What can hang from each mark
H: S
K: E
S: B E H T V
T: S
B: S
E: S
N: Y
C: N
Y: N T

Each row was made from one small tree. The marks that hang from a mark follow it in brackets, in alphabetical order. Every link used is in the known rows. Write each row's tree.
Known rows
B[S[E H]]: [-0.023 -0.722 -0.321 -2.183  0.165 -5.491 -0.696 -2.608 -2.105  0.650
 -0.199  1.961 -0.387 -0.686  0.516  1.282 -0.010  1.028 -0.160 -0.032
 -0.186]
B[S[H T]]: [ 3.898 -0.732  0.220 -1.257  2.276 -5.513  0.519 -1.435 -1.454 -0.181
  0.583  5.136  0.947  0.734 -2.230  0.474 -0.606  1.729  0.288  0.884
  0.201]
N[Y]: [-2.462  1.469  4.222 -5.184  2.709 -0.032  1.226  1.107 -0.282 -1.813
  1.444  2.901 -0.468 -0.622  1.586  1.877 -1.184 -3.567 -0.804 -4.448
 -1.126]
S[E T]: [ 3.250 -0.491  1.355 -3.485  1.569 -3.977  0.609 -0.231 -1.162 -2.586
 -0.430 -2.246  2.416  1.251 -0.990  1.925 -0.451 -1.156  0.313 -2.596
  0.487]
S[B H T V]: [ 4.400 -1.544 -2.386  0.365 -0.214 -5.393 -0.360 -0.445 -2.238  1.456
  1.014  2.674  0.395  0.665  4.221  1.248  1.371  1.637  1.543  0.366
 -1.632]
K[E[S[B H V]]]: [-0.164 -1.199 -3.823 -4.676 -2.768 -4.222 -1.816 -0.489 -5.909  2.310
  1.543  1.301  0.037 -0.306  3.779  0.444  0.978  0.741  3.407  2.763
 -4.019]
B[S[E H T V]]: [ 4.872 -1.699 -0.511 -0.737 -3.231 -4.952 -1.021 -2.329 -2.226  1.489
 -0.354 -0.658  0.326  0.872  1.908  0.015  0.579  3.583  0.186  3.032
  0.032]
E[S[H]]: [-0.255 -0.459  0.155 -2.999  2.519 -4.984 -0.536 -1.316 -1.613 -2.216
  2.702  5.032  0.229 -0.095  0.914  1.203 -1.885 -2.906  3.304  0.472
 -2.435]
H[S[E V]]: [ 1.125 -0.276 -0.174 -3.418  0.876 -2.041  2.834 -0.461 -2.277  1.399
 -0.795 -4.998 -1.779 -1.126  4.262  1.016 -1.086 -2.178  0.913 -0.296
 -1.064]
K[E[S]]: [-0.726  0.941 -0.383 -8.332  1.459 -2.151  0.440  0.839 -4.282 -2.554
  0.600  0.481  1.517  0.112 -2.401  1.490 -2.165 -3.027  2.008 -0.585
 -2.356]
C[N[Y]]: [-3.335  2.669  4.166 -5.749  1.794 -0.358  0.714  0.539 -0.249  1.291
  1.207  3.747 -1.361 -0.095  2.056  3.666 -1.171 -1.781 -0.579 -4.348
 -0.767]
C[N[Y[T[S[B]]]]]: [-4.372  3.319  2.066 -1.031  2.785  0.016 -0.913  2.817  3.918  3.025
  3.086  2.124 -4.005 -1.172  5.228  4.702 -2.120  3.137 -1.791 -6.447
  0.377]
S[B T]: [ 3.274 -0.974 -1.479 -2.557  3.436 -3.589  1.515  0.219 -1.175  0.215
  0.815  1.184  2.039  0.764  0.052  2.418 -0.075  0.081  0.631 -2.495
  0.277]
K[E[S[H T V]]]: [ 4.226 -0.441 -0.881 -4.671 -2.434 -4.597 -1.243  0.088 -5.403 -1.803
  0.606  1.673  2.173  1.603  0.361 -0.242 -0.153 -0.303  2.954  3.625
 -3.161]
Y[N]: [ 0.068  1.688 -0.562 -4.108  4.853 -1.996 -1.634  0.219  1.099 -1.429
  0.793  3.954  0.150 -0.335  0.715  2.283  1.521 -5.147  1.825 -2.796
 -1.336]
T[S[B]]: [ 0.798  0.038 -1.867 -0.014  5.109 -1.693  0.116  2.566 -0.006 -2.131
  2.096  0.876 -0.289 -0.229  1.995  3.364 -2.198  0.724  0.504 -3.524
  0.019]
E[S]: [-0.018  0.007  0.733 -4.748  3.125 -2.623  1.337 -0.550 -1.031 -2.292
  2.585  1.798  0.850  0.074  0.005  2.456 -2.994 -3.667  2.710 -0.347
 -1.999]
N[Y[T]]: [-4.042  3.212  4.251 -4.051  3.080  0.032  0.666  1.714  3.398 -1.122
  2.454  2.581 -2.970 -1.290  2.939  2.497 -1.796 -3.283 -2.294 -7.362
 -0.670]
Y[T]: [-1.077  1.830  0.306 -3.642  4.741 -2.408  0.699  1.048  3.421 -1.629
  1.658  2.476 -2.861 -1.057  1.340  2.788 -3.059 -3.312 -0.504 -7.418
 -1.123]
C[N]: [-0.983  1.539  0.014 -4.750  3.819 -2.577  0.724  0.088 -0.281  0.404
  0.448  3.373 -1.372  0.352  0.780  4.330 -2.090 -1.884  0.996 -4.028
 -0.626]
C[N[Y[T[S]]]]: [-4.237  3.876  4.556 -1.698  3.386  0.668 -1.217  3.293  4.145 -0.453
  2.583  3.047 -4.211 -0.784  3.412  4.306 -3.408  0.740 -2.032 -6.793
  0.226]
K[E[S[B T V]]]: [ 3.516 -1.142 -2.316 -5.857 -2.653 -2.497  0.246  0.269 -5.318  2.081
  0.898 -2.667  2.620  1.436  0.709  1.186  0.295  1.443  3.081  2.984
 -1.925]

Write each row's tree
[ 4.100 -2.387 -1.483 -1.806 -0.077 -3.868  3.594 -0.935 -3.201  4.564
 -0.690 -6.438  0.149 -0.412  3.892  1.276  0.790  1.669  1.206  1.395
  0.077]
H[S[B E T V]]
[ 4.561 -2.282 -2.103 -0.036 -1.517 -5.088 -0.475 -1.167 -3.092  2.027
  2.826  1.764  1.255  0.888  4.040  1.085  0.363  1.783  3.996  4.072
 -2.345]
E[S[B H T V]]
[-5.401  3.901  4.294 -5.074  2.188 -0.304  0.093  0.910  3.816  2.377
  1.807  3.764 -3.843 -1.254  3.611  3.990 -1.918 -1.235 -1.488 -7.248
 -0.573]
C[N[Y[T]]]
[ 4.944 -0.706 -0.302 -0.409  0.584 -4.733 -0.399  0.644 -1.558 -2.152
  0.641  3.297  0.309  1.437  2.873  0.584 -0.264 -0.633  1.552 -0.008
 -1.593]
S[H T V]
[ 0.332 -1.320 -2.435 -2.184  0.316 -2.861  3.021 -1.083 -3.129  4.932
 -0.533 -5.624 -1.591 -1.453  6.027  1.300  0.636  0.273  0.769  0.075
 -1.002]
H[S[B E V]]
[ 0.922 -0.925 -1.025 -1.568 -1.423 -4.501 -1.522 -1.025 -2.086 -0.977
 -0.326 -0.095 -1.114  0.198  5.461  1.326  0.207 -1.110  1.145 -1.383
 -2.076]
S[E H V]
[ 0.618 -1.883 -3.203 -0.630 -2.225 -4.973 -1.699 -1.684 -2.751  2.544
  0.200 -0.897 -0.928 -0.672  7.099  1.834  1.425  0.946  1.590 -0.498
 -1.569]
S[B E H V]
[ 4.977 -1.298 -2.126 -1.415  2.290 -3.119  4.069  0.418 -2.575  4.099
  0.236 -2.234 -0.311  0.041  3.192  0.886  0.042  0.555  1.342  1.065
 -0.620]
H[S[B T V]]
[ 4.764 -0.599  0.524 -2.607 -0.027 -2.406  0.922 -0.140 -1.728 -1.385
  2.409 -0.168  1.715  2.334  1.213  1.428 -2.135 -0.997  3.551  2.616
 -1.886]
E[S[T V]]
[ 1.512 -1.703 -3.119  2.761 -0.974 -3.948 -2.572  0.969 -1.564 -0.386
  1.122 -1.287 -1.205 -0.053  7.037  2.151  0.159  3.447  1.454 -0.248
 -1.091]
T[S[B E H V]]
[ 0.682 -1.822 -2.973 -0.585 -1.020 -4.099 -0.686 -1.623 -2.717  2.599
  3.094  2.553 -0.935  0.040  6.032  1.296 -0.052  0.382  3.833  2.566
 -3.019]
E[S[B H V]]
[ 4.089 -2.613 -2.257  0.153 -2.628 -6.018 -1.202 -1.344 -2.811  2.218
 -0.199 -1.582  0.905  1.080  5.337  1.328  2.193  2.616  1.261  0.783
 -0.633]
S[B E H T V]
[-0.301  3.006  0.030  0.141  6.517 -1.114 -3.567  3.483  5.458 -3.548
  2.191  3.205 -2.210 -0.655  2.398  3.372 -0.534 -2.292  0.159 -5.312
 -0.258]
Y[N T[S]]
[ 1.185 -0.183 -0.770 -2.793 -2.376 -1.374  0.432 -1.751 -1.383  2.157
 -0.214 -3.504 -1.178  0.034  2.596  1.692 -1.060  0.963 -0.030  0.837
 -0.253]
B[S[E V]]
[ 2.024 -1.441 -2.149 -5.084 -0.221 -6.472 -0.590 -0.432 -5.852  0.648
  1.286  2.560  3.053  0.886 -1.629  0.442  1.359  1.384  2.922  2.564
 -1.623]
K[E[S[B H T]]]
[ 4.626 -1.513  0.051 -0.961 -1.927 -5.843 -0.917 -1.258 -2.192 -1.652
 -0.709 -0.380  0.950  1.550  3.332  0.580  0.793  0.311  1.515  0.212
 -1.108]
S[E H T V]
[ 1.919 -0.910 -3.296  2.826  1.284 -3.091 -1.793  2.108 -1.268 -0.750
  2.359  2.676 -1.445 -0.051  6.215  1.734 -0.769  2.082  1.749 -0.734
 -1.578]
T[S[B H V]]
[ 3.040 -2.608 -1.363 -0.988  0.366 -7.395 -0.569 -1.607 -2.386  0.475
 -0.280  0.294  2.260  0.626  1.738  1.597  1.949  2.264  0.975 -0.966
  0.193]
S[B E H T]
[ 3.135 -2.112 -0.809 -2.902  2.791 -4.976  4.068 -0.790 -2.995  3.156
 -0.957 -4.489  1.552 -0.286  0.800  1.432  0.846  0.918  0.394 -0.050
  0.780]
H[S[B E T]]
[-4.670  3.358  4.698 -2.262  1.223 -0.153 -1.808  2.125  3.726 -0.104
  1.566 -0.820 -3.199 -0.798  4.346  4.481 -2.022  1.985 -2.002 -6.392
  1.056]
C[N[Y[T[S[E]]]]]
[ 1.189 -0.723 -1.347 -1.322 -2.898 -4.167 -1.116 -2.698 -2.176  2.266
 -0.101 -0.124 -1.643 -0.281  4.019  0.781  0.108  1.866  0.040  1.873
 -1.078]
B[S[E H V]]
[-1.994  3.207  3.557  0.010  1.325  2.204 -1.244  4.598  3.989 -2.422
  3.018  0.408 -4.175 -0.813  6.184  2.531 -3.257 -0.167 -1.681 -5.224
 -0.793]
N[Y[T[S[V]]]]
[ 3.040 -1.783 -0.857 -2.738  2.048 -3.890  1.427 -0.965 -1.915  0.741
  2.845  0.340  2.858  0.940 -0.524  2.356 -0.832  0.396  3.057  1.496
 -0.524]
E[S[B T]]
[-2.782  3.427  4.430 -1.014  4.303  1.039 -0.628  4.049  4.161 -3.808
  3.068  2.200 -3.159 -1.275  3.163  2.508 -3.577 -0.910 -2.149 -7.015
 -0.075]
N[Y[T[S]]]
[ 0.206 -0.372 -3.355 -6.469 -2.007 -1.539  0.069  0.023 -5.277  2.530
  1.421 -2.275  0.156  0.120  2.515  1.342 -0.059 -0.075  2.892  1.590
 -3.253]
K[E[S[B V]]]
[-3.061  2.808  4.131  0.382  3.830 -1.622 -2.096  3.334  3.180 -3.644
  3.019  5.665 -3.239 -1.673  3.983  1.770 -2.134 -0.530 -2.059 -5.987
 -0.531]
N[Y[T[S[H]]]]
[ 2.798  0.105  0.507 -7.783  0.992 -3.326  0.525  0.935 -4.258 -2.825
  0.727  0.037  3.525  1.557 -4.435  0.954 -1.779 -1.610  2.094  0.989
 -1.397]
K[E[S[T]]]
[-0.880  0.458 -0.767 -6.822  0.899 -4.772 -1.025 -0.077 -4.801 -2.252
  1.153  4.233  0.957 -0.254 -1.310  0.533 -0.846 -2.224  2.520  0.783
 -2.827]
K[E[S[H]]]
[ 2.438  0.205 -0.970  1.995  2.157 -2.514 -1.693  2.654 -0.769 -4.465
  1.920  3.560 -1.353  0.437  4.605  1.479 -2.361 -0.164  1.394 -1.172
 -1.870]
T[S[H V]]
